What can hang from each mark
U: A
N: F L
F: A N
C: A
S: A
A: C F P U
B: L
P: A N

Every row comes from one small tree of marks. The marks that hang from a mark follow it in brackets, in alphabetical order. Every link used is in the known rows. Which tree was each row made from?
Known rows
A[P[N] U]: -.02	-.10	-.03	-.08	-.20	.00	.03	-.09	-.01	-.07	.12	-.12	.29	.09	.39	-.02	-.07	-.28	.09	.05	-.20	-.15	-.11	-.19	.14	-.23	.40	-.22	.10	.15	-.38	-.31	.12	.08	-.13	.01	.16
F[N[L]]: .09	-.11	-.18	.09	-.28	-.18	.14	-.21	.26	-.09	-.02	-.01	-.19	.08	.27	-.07	.14	-.16	-.02	-.04	-.29	-.22	-.19	-.02	.10	-.18	.21	-.30	.10	-.11	-.36	-.01	.08	-.01	-.23	-.14	.10
A[C F]: -.05	-.01	.00	-.02	.06	-.20	.37	.03	.07	.17	-.16	-.05	-.01	.14	.37	-.09	.15	-.41	.14	-.05	-.37	-.04	-.16	-.12	.22	-.57	.46	-.28	.22	.14	-.45	-.04	.07	.11	-.39	-.13	.21
P[A[C]]: -.17	-.09	-.02	.08	-.12	-.25	.25	-.10	.01	.05	-.15	-.12	-.13	.11	.34	-.06	.14	-.35	-.03	-.18	-.33	-.20	.03	-.13	.23	-.57	.44	-.27	.40	.08	-.45	-.14	.08	.03	-.40	.07	.23
F[A[C]]: -.05	-.11	-.06	.02	-.07	-.05	.22	-.05	-.03	.06	-.12	-.22	-.04	.11	.22	-.05	.12	-.24	.00	.01	-.28	-.14	.04	-.30	.31	-.40	.36	-.22	.11	.12	-.38	-.11	.12	-.09	-.27	-.07	.23
S[A[F[N] P U]]: -.05	.04	.07	-.11	-.27	-.35	.25	-.02	.09	.02	-.01	-.16	.07	-.04	.63	-.20	.09	-.42	.06	.02	-.40	-.25	-.32	.06	.23	-.27	.31	-.53	.09	.11	-.38	-.04	.31	-.02	-.04	-.18	.28
A[F[N[L]] P U]: .19	.02	.01	-.10	-.18	-.30	.11	-.05	.27	.07	-.07	.09	.12	.07	.54	-.12	.13	-.34	-.05	.04	-.24	-.16	-.35	.08	.18	-.30	.42	-.53	.14	-.04	-.53	-.13	.14	.04	-.10	-.24	.20
N[F[A[C P]]]: -.13	-.18	-.13	-.02	-.13	-.20	-.02	-.10	-.09	.00	-.04	-.26	.21	.03	.32	.07	.11	-.23	-.11	.07	-.29	-.16	.08	-.18	.46	-.36	.33	-.19	.22	.17	-.47	-.24	.16	-.01	-.23	-.10	.12
C[A]: -.16	-.22	-.07	.04	-.25	-.04	.32	-.11	.14	.00	-.11	-.20	-.05	.14	.21	-.12	-.01	-.31	.00	-.02	-.26	-.15	-.07	-.21	.28	-.39	.27	-.21	.21	-.05	-.37	.04	.23	-.04	-.26	-.01	.31
P[A[C F[N[L]] U]]: .02	.17	.11	.03	.03	-.48	.23	.02	.32	.24	-.22	.16	-.05	-.01	.53	-.27	.28	-.45	-.15	-.16	-.35	-.12	-.27	.05	.30	-.59	.54	-.54	.44	.00	-.67	-.12	.11	.07	-.22	-.10	.39
S[A[F]]: -.18	-.10	.03	-.03	-.11	-.15	.39	-.08	.11	-.04	-.12	-.23	-.09	.09	.33	-.22	.07	-.46	.13	.00	-.46	-.21	-.19	-.15	.08	-.39	.20	-.26	.19	.12	-.36	.04	.27	.06	-.19	-.02	.33
U[A[C P[N[L]]]]: -.15	-.14	-.12	-.15	-.32	-.17	-.12	-.20	.13	.11	.14	.02	.27	.17	.43	-.10	-.02	-.19	.08	.07	-.28	.01	.19	-.21	.28	-.36	.38	-.12	.25	.01	-.58	-.47	.05	.12	-.10	-.08	.10
P[N[F[A[C]] L]]: -.18	-.15	-.13	.03	.09	-.09	-.08	-.22	.16	.01	.01	-.11	.16	.03	.17	-.11	.09	-.18	-.11	.09	-.35	-.03	-.04	-.39	.32	-.29	.33	.02	.29	.12	-.58	-.31	.09	.13	-.15	-.01	.27
F[N]: .08	-.10	-.20	.09	-.23	-.14	.24	-.08	.05	-.04	.01	-.12	-.15	.02	.26	-.06	.11	-.21	.10	-.15	-.31	-.29	-.19	.00	.11	-.20	.24	-.31	.03	.01	-.25	.08	.14	-.06	-.31	-.06	.08
S[A]: -.17	-.18	-.07	.06	-.32	-.09	.31	-.16	.03	-.17	-.05	-.32	-.14	.10	.26	-.12	.02	-.36	.06	.04	-.43	-.24	-.05	-.19	.12	-.26	.15	-.17	.16	.09	-.27	.00	.22	-.01	-.21	.00	.27
F[A N[L]]: .11	-.13	-.15	.05	-.20	-.08	.09	-.17	.23	-.04	-.05	-.11	-.13	.06	.17	-.14	.13	-.13	-.11	.02	-.25	-.31	-.13	-.15	.14	-.12	.16	-.32	.04	-.11	-.38	-.06	.17	-.12	-.09	-.11	.15
N[F[A] L]: -.02	-.23	-.12	.06	-.12	-.02	.00	-.18	.22	-.14	-.13	-.20	.07	.03	.03	-.08	.10	-.25	-.21	.06	-.28	-.20	-.03	-.25	.22	-.24	.14	-.05	.21	.03	-.49	-.10	.15	.05	-.12	.06	.23
F[A[U] N[L]]: .20	.01	-.05	.02	-.20	-.09	.10	-.05	.24	.00	-.13	-.08	-.02	-.01	.24	-.19	.14	-.22	-.18	.03	-.19	-.27	-.17	-.14	.22	-.14	.29	-.36	.05	-.03	-.43	-.08	.17	-.13	-.01	-.10	.30
C[A[P]]: -.19	-.26	-.08	-.05	-.39	-.11	.20	-.20	.08	-.01	-.02	-.21	.08	.20	.36	.01	-.04	-.26	-.02	.06	-.22	-.18	.00	-.15	.32	-.35	.28	-.32	.20	-.08	-.39	-.13	.25	-.07	-.21	-.09	.21
B[L]: -.02	-.13	-.19	.03	-.28	-.05	.24	-.20	.14	-.13	-.02	-.30	-.14	.32	.06	.06	.03	-.30	.20	-.15	-.34	-.19	.00	-.15	-.08	-.28	.32	-.04	.07	.00	-.17	-.10	.08	.06	-.22	.14	.00
C[A[P[N[F L]]]]: -.31	-.34	-.16	-.03	-.25	-.14	-.12	-.37	.24	-.07	.10	-.09	.31	.08	.31	-.07	-.04	-.21	-.12	.13	-.28	-.04	-.09	-.26	.35	-.25	.22	-.09	.37	-.06	-.58	-.32	.23	.13	-.09	-.03	.27
U[A[C F[N[L]] P]]: .01	-.01	-.09	-.15	-.26	-.44	.07	-.07	.24	.27	-.02	.10	.12	.09	.57	-.18	.15	-.28	.07	-.06	-.33	-.10	-.01	.07	.34	-.46	.39	-.44	.19	-.07	-.62	-.21	.11	.07	-.09	-.26	.12

Write each row's tree
.03	.02	.06	-.03	-.12	-.28	.32	.01	.42	.20	-.19	.09	.04	.02	.42	-.32	.13	-.39	-.13	-.02	-.29	-.07	-.39	-.06	.31	-.39	.37	-.48	.23	-.13	-.60	.03	.26	-.02	-.06	-.18	.47 => C[A[F[N[L]] U]]
-.12	-.15	-.08	-.22	-.12	-.04	.05	.00	.04	.19	.12	-.07	.35	.09	.37	-.19	-.10	-.33	.28	-.10	-.28	-.13	.02	-.15	.11	-.40	.31	-.13	.13	.07	-.49	-.27	.19	.19	-.03	.09	.14 => U[A[F P[N]]]
.03	.04	-.08	-.05	-.12	-.37	.20	.04	.29	.31	-.09	.11	-.01	.05	.42	-.26	.18	-.32	.08	-.15	-.39	-.05	-.08	.01	.28	-.49	.39	-.35	.19	-.04	-.61	-.05	.10	.10	-.13	-.17	.22 => U[A[C F[N[L]]]]
.15	.11	.02	-.04	-.01	-.19	.35	.15	.14	.15	-.12	-.01	.01	-.05	.37	-.22	.13	-.41	.08	-.14	-.34	-.20	-.40	.05	.14	-.36	.40	-.43	.04	.09	-.39	.10	.17	.05	-.18	-.08	.27 => A[F[N] U]
.06	.03	-.08	.03	-.03	-.37	.27	-.11	.29	.18	-.11	.11	-.13	.09	.46	-.17	.22	-.28	.04	-.03	-.40	-.06	-.32	.00	.21	-.43	.41	-.42	.21	-.04	-.52	-.05	.07	.07	-.29	-.28	.19 => A[C F[N[L]]]
.10	-.12	-.12	-.06	-.21	-.31	.10	-.23	.29	.05	-.01	.06	.01	.13	.48	-.07	.13	-.25	.03	.02	-.30	-.18	-.28	.08	.12	-.27	.27	-.49	.12	-.11	-.47	-.12	.15	.05	-.16	-.21	.06 => A[F[N[L]] P]
.12	.10	.01	-.10	-.14	-.47	.13	-.04	.23	.18	-.09	.12	.14	.08	.66	-.10	.21	-.33	-.04	.07	-.30	-.03	-.27	.05	.35	-.42	.56	-.58	.21	.05	-.60	-.22	.07	.03	-.18	-.38	.20 => A[C F[N[L]] P U]
-.01	.01	-.08	-.16	-.21	-.40	.18	.04	.02	.32	.02	-.02	.13	.03	.57	-.15	.11	-.30	.18	-.16	-.35	-.15	-.03	.08	.35	-.50	.43	-.44	.11	.03	-.49	-.13	.13	.03	-.17	-.18	.07 => U[A[C F[N] P]]
-.16	-.07	-.04	-.21	-.07	-.19	.10	.00	-.01	.31	.11	-.03	.35	.13	.50	-.16	-.04	-.33	.27	-.08	-.32	-.02	.05	-.16	.26	-.53	.45	-.18	.20	.12	-.55	-.33	.13	.18	-.13	-.05	.15 => U[A[C F P[N]]]
-.12	-.03	.14	-.13	-.25	-.22	.25	-.02	.06	-.05	-.10	-.21	.17	.08	.53	-.17	.03	-.54	.05	.10	-.35	-.19	-.16	-.09	.19	-.38	.31	-.40	.19	.16	-.45	-.12	.27	.06	-.06	-.13	.35 => S[A[F P U]]
-.02	-.15	-.02	-.18	-.27	-.12	.15	.05	.05	.15	-.05	-.11	.21	.12	.36	-.12	-.02	-.40	.18	-.09	-.28	-.18	.08	-.01	.18	-.47	.28	-.23	.13	.04	-.48	-.13	.19	.11	-.09	.05	.13 => U[A[F P]]
-.14	-.19	-.11	-.07	-.12	-.09	-.12	-.33	.13	.02	.10	-.09	.20	.21	.36	-.04	.04	-.11	-.03	.20	-.23	-.08	.03	-.36	.27	-.25	.36	-.22	.19	.01	-.51	-.48	.08	-.01	-.12	-.16	.15 => F[A[C P[N[L]]]]
-.04	.00	.08	-.16	.03	-.23	.04	-.10	.22	.15	-.02	.12	.32	.16	.59	-.14	.07	-.36	.04	.16	-.26	.07	-.23	-.19	.25	-.48	.58	-.33	.31	.11	-.67	-.42	.05	.18	-.15	-.22	.27 => A[C F P[N[L]] U]
.15	.09	-.02	.01	-.13	-.25	.13	-.01	.20	.11	-.15	-.01	-.02	.01	.36	-.14	.20	-.21	-.20	.07	-.25	-.15	-.16	-.17	.38	-.28	.45	-.40	.12	.02	-.51	-.15	.08	-.12	-.11	-.24	.32 => F[A[C U] N[L]]
.10	-.04	-.09	-.08	-.19	-.24	.18	.01	.33	.19	-.08	.07	.00	.03	.28	-.30	.11	-.30	.08	-.16	-.31	-.18	-.13	.03	.14	-.36	.23	-.28	.13	-.12	-.53	.00	.16	.11	-.05	-.03	.22 => U[A[F[N[L]]]]
-.35	-.10	.03	-.11	-.07	-.28	.16	-.20	.00	.06	.12	-.15	.15	.13	.62	-.19	.02	-.34	.22	.12	-.47	-.04	-.17	-.22	.24	-.40	.41	-.29	.26	.18	-.45	-.31	.21	.11	-.20	-.19	.25 => S[A[C F P[N]]]
-.09	-.02	.02	-.13	-.05	-.06	.00	-.04	-.06	.10	.06	-.14	.34	.08	.44	-.08	.00	-.22	.00	.13	-.19	-.10	-.02	-.34	.36	-.32	.52	-.25	.13	.19	-.45	-.43	.11	-.04	-.11	-.11	.23 => F[A[C P[N] U]]
-.03	-.30	-.15	-.03	-.26	-.08	-.14	-.29	.16	-.17	-.05	-.23	.19	.07	.19	.03	.09	-.20	-.21	.15	-.23	-.23	.05	-.18	.28	-.20	.16	-.14	.23	.03	-.51	-.25	.16	.04	-.07	-.04	.13 => N[F[A[P]] L]
-.17	.04	.06	.02	.03	-.17	.16	-.01	.02	.12	-.02	-.04	.11	.03	.40	-.17	.06	-.36	.00	-.15	-.29	-.13	-.06	-.22	.24	-.52	.57	-.22	.42	.19	-.52	-.27	.07	.10	-.27	.15	.35 => P[A[C U] N]
-.25	-.15	-.17	-.13	-.19	-.20	-.11	-.06	-.11	.11	.17	-.13	.37	-.01	.38	-.06	-.03	-.24	.13	-.07	-.35	-.05	.21	-.15	.42	-.40	.38	.03	.28	.19	-.54	-.35	.10	.19	-.13	.05	.09 => U[A[C P[N[F]]]]
-.09	-.22	-.12	-.04	-.19	-.24	-.10	-.25	.10	-.04	-.07	-.18	.19	.10	.32	.07	.14	-.19	-.23	.16	-.27	-.08	.08	-.22	.43	-.33	.30	-.18	.30	.08	-.58	-.33	.08	.02	-.16	-.18	.14 => N[F[A[C P]] L]
.11	-.05	-.12	.01	-.07	-.22	.25	-.11	.34	.06	-.09	.07	-.13	.07	.32	-.18	.15	-.28	.04	-.05	-.34	-.17	-.35	.01	.08	-.31	.26	-.38	.13	-.09	-.46	.04	.14	.06	-.18	-.15	.17 => A[F[N[L]]]
-.10	-.08	-.05	-.06	-.11	-.24	-.16	-.17	.11	-.01	.06	-.01	.38	.03	.45	-.01	.07	-.26	-.13	.16	-.29	.05	-.08	-.18	.40	-.35	.49	-.11	.35	.19	-.65	-.44	.02	.19	-.16	-.14	.22 => A[C P[N[F L]] U]
.04	.05	.04	-.02	-.04	-.06	.24	.11	.00	.08	-.19	-.19	.08	.06	.28	-.10	.09	-.34	-.11	.03	-.24	-.13	.00	-.30	.38	-.42	.48	-.25	.13	.18	-.44	-.14	.10	-.08	-.18	-.08	.34 => F[A[C U]]
-.27	-.27	-.10	-.07	-.26	-.04	.07	-.26	.08	.01	.13	-.17	.20	.14	.37	-.08	-.13	-.20	.10	.05	-.21	-.12	-.07	-.27	.24	-.27	.30	-.21	.19	-.05	-.38	-.26	.26	-.03	-.16	-.03	.22 => C[A[P[N]]]
-.36	-.23	-.09	.01	-.23	-.34	-.13	-.41	.10	-.16	.13	-.17	.20	.07	.50	-.08	.06	-.23	-.05	.24	-.48	.01	-.03	-.25	.34	-.25	.28	-.07	.43	.16	-.57	-.42	.17	.16	-.14	-.17	.22 => S[A[C P[N[F L]]]]
-.11	.06	-.01	.04	.06	-.43	.33	-.01	.12	.24	-.13	-.01	-.17	-.01	.51	-.21	.22	-.37	.05	-.29	-.41	-.23	-.25	.07	.26	-.56	.46	-.49	.33	.04	-.49	.00	.14	.04	-.35	-.04	.24 => P[A[C F[N]]]
.03	-.02	.01	.02	-.05	-.15	.05	.00	.16	.01	-.22	-.09	.19	-.03	.23	-.08	.17	-.35	-.30	.11	-.29	-.06	-.03	-.26	.45	-.39	.41	-.13	.31	.16	-.63	-.19	.07	.05	-.11	-.08	.37 => N[F[A[C U]] L]
.03	-.04	-.09	-.06	-.14	-.45	.12	-.18	.24	.17	-.02	.09	.01	.14	.61	-.05	.20	-.24	.03	.05	-.33	-.09	-.25	.05	.27	-.40	.43	-.54	.20	-.05	-.55	-.19	.06	.03	-.25	-.37	.09 => A[C F[N[L]] P]
-.06	-.06	-.01	-.07	-.06	-.28	.23	-.07	.02	.14	-.10	-.09	.11	.19	.53	.01	.12	-.35	.14	.02	-.31	-.06	-.12	-.06	.26	-.55	.47	-.41	.20	.12	-.46	-.19	.08	.06	-.34	-.23	.11 => A[C F P]
-.08	.12	.18	-.01	.09	-.29	.35	.14	.10	.22	-.26	.01	.03	.06	.46	-.19	.18	-.55	-.03	-.17	-.31	-.11	-.15	-.06	.29	-.72	.58	-.38	.48	.15	-.59	-.11	.10	.11	-.30	.08	.43 => P[A[C F U]]
-.07	.00	.11	-.06	-.05	-.10	.42	.13	.21	.19	-.24	-.09	.14	.06	.34	-.24	.03	-.52	-.04	-.03	-.25	-.08	-.26	-.17	.30	-.53	.42	-.35	.24	.04	-.52	.05	.27	.04	-.14	-.04	.50 => C[A[F U]]
-.08	-.11	-.11	-.11	-.39	-.22	.10	-.04	-.07	.11	.00	-.14	.17	.15	.44	-.02	.01	-.30	.10	-.05	-.28	-.11	.25	-.09	.36	-.49	.39	-.22	.17	.07	-.46	-.25	.09	.00	-.21	-.08	.08 => U[A[C P]]
-.20	-.17	.01	-.09	-.25	-.23	.25	-.16	.05	-.07	-.03	-.26	.05	.14	.47	-.12	.02	-.41	.13	.08	-.41	-.22	-.13	-.09	.13	-.37	.22	-.33	.18	.10	-.39	-.10	.28	.04	-.14	-.11	.24 => S[A[F P]]
.08	.08	.08	-.01	-.04	-.33	.21	-.01	.38	.13	-.22	.12	-.05	-.01	.41	-.30	.21	-.44	-.13	-.18	-.28	-.24	-.33	.05	.15	-.45	.37	-.48	.35	-.07	-.61	-.02	.17	.08	-.11	.03	.37 => P[A[F[N[L]] U]]
-.34	-.30	-.15	-.03	-.21	-.08	-.02	-.25	.05	-.02	.16	-.21	.32	.04	.32	-.07	-.07	-.23	.00	.02	-.30	-.10	-.08	-.23	.36	-.26	.26	-.06	.31	.06	-.46	-.23	.27	.10	-.15	.05	.24 => C[A[P[N[F]]]]
-.09	.05	.07	-.16	.06	-.20	.12	.01	.02	.21	.03	.01	.35	.10	.61	-.10	.02	-.39	.17	.06	-.28	.02	-.21	-.17	.26	-.52	.60	-.33	.21	.22	-.54	-.32	.09	.13	-.21	-.15	.24 => A[C F P[N] U]
-.26	-.17	-.04	-.07	-.19	-.09	.01	-.08	.06	.00	.09	-.17	.43	-.02	.37	-.10	-.08	-.33	-.09	.04	-.24	-.07	-.12	-.22	.43	-.29	.37	-.11	.32	.11	-.53	-.25	.27	.09	-.08	.03	.37 => C[A[P[N[F]] U]]
.00	-.05	-.03	.05	-.04	-.32	.20	-.15	.36	.09	-.14	.08	-.19	.05	.35	-.25	.20	-.35	-.03	-.22	-.34	-.28	-.27	.06	.06	-.43	.27	-.45	.34	-.15	-.56	-.01	.17	.08	-.22	.03	.24 => P[A[F[N[L]]]]
.03	-.13	-.01	-.08	-.24	-.04	-.07	-.21	.19	-.10	.08	-.01	.26	.13	.39	-.05	-.04	-.25	-.01	.17	-.16	-.08	-.12	-.22	.11	-.22	.39	-.20	.20	.04	-.47	-.41	.09	.09	-.07	-.08	.19 => A[P[N[L]] U]
-.03	-.05	.03	-.10	-.08	-.09	-.10	-.17	.12	.04	.03	-.05	.31	.14	.43	-.09	.05	-.20	-.12	.23	-.17	-.05	-.02	-.36	.34	-.28	.49	-.27	.21	.09	-.58	-.50	.07	.00	-.04	-.16	.28 => F[A[C P[N[L]] U]]
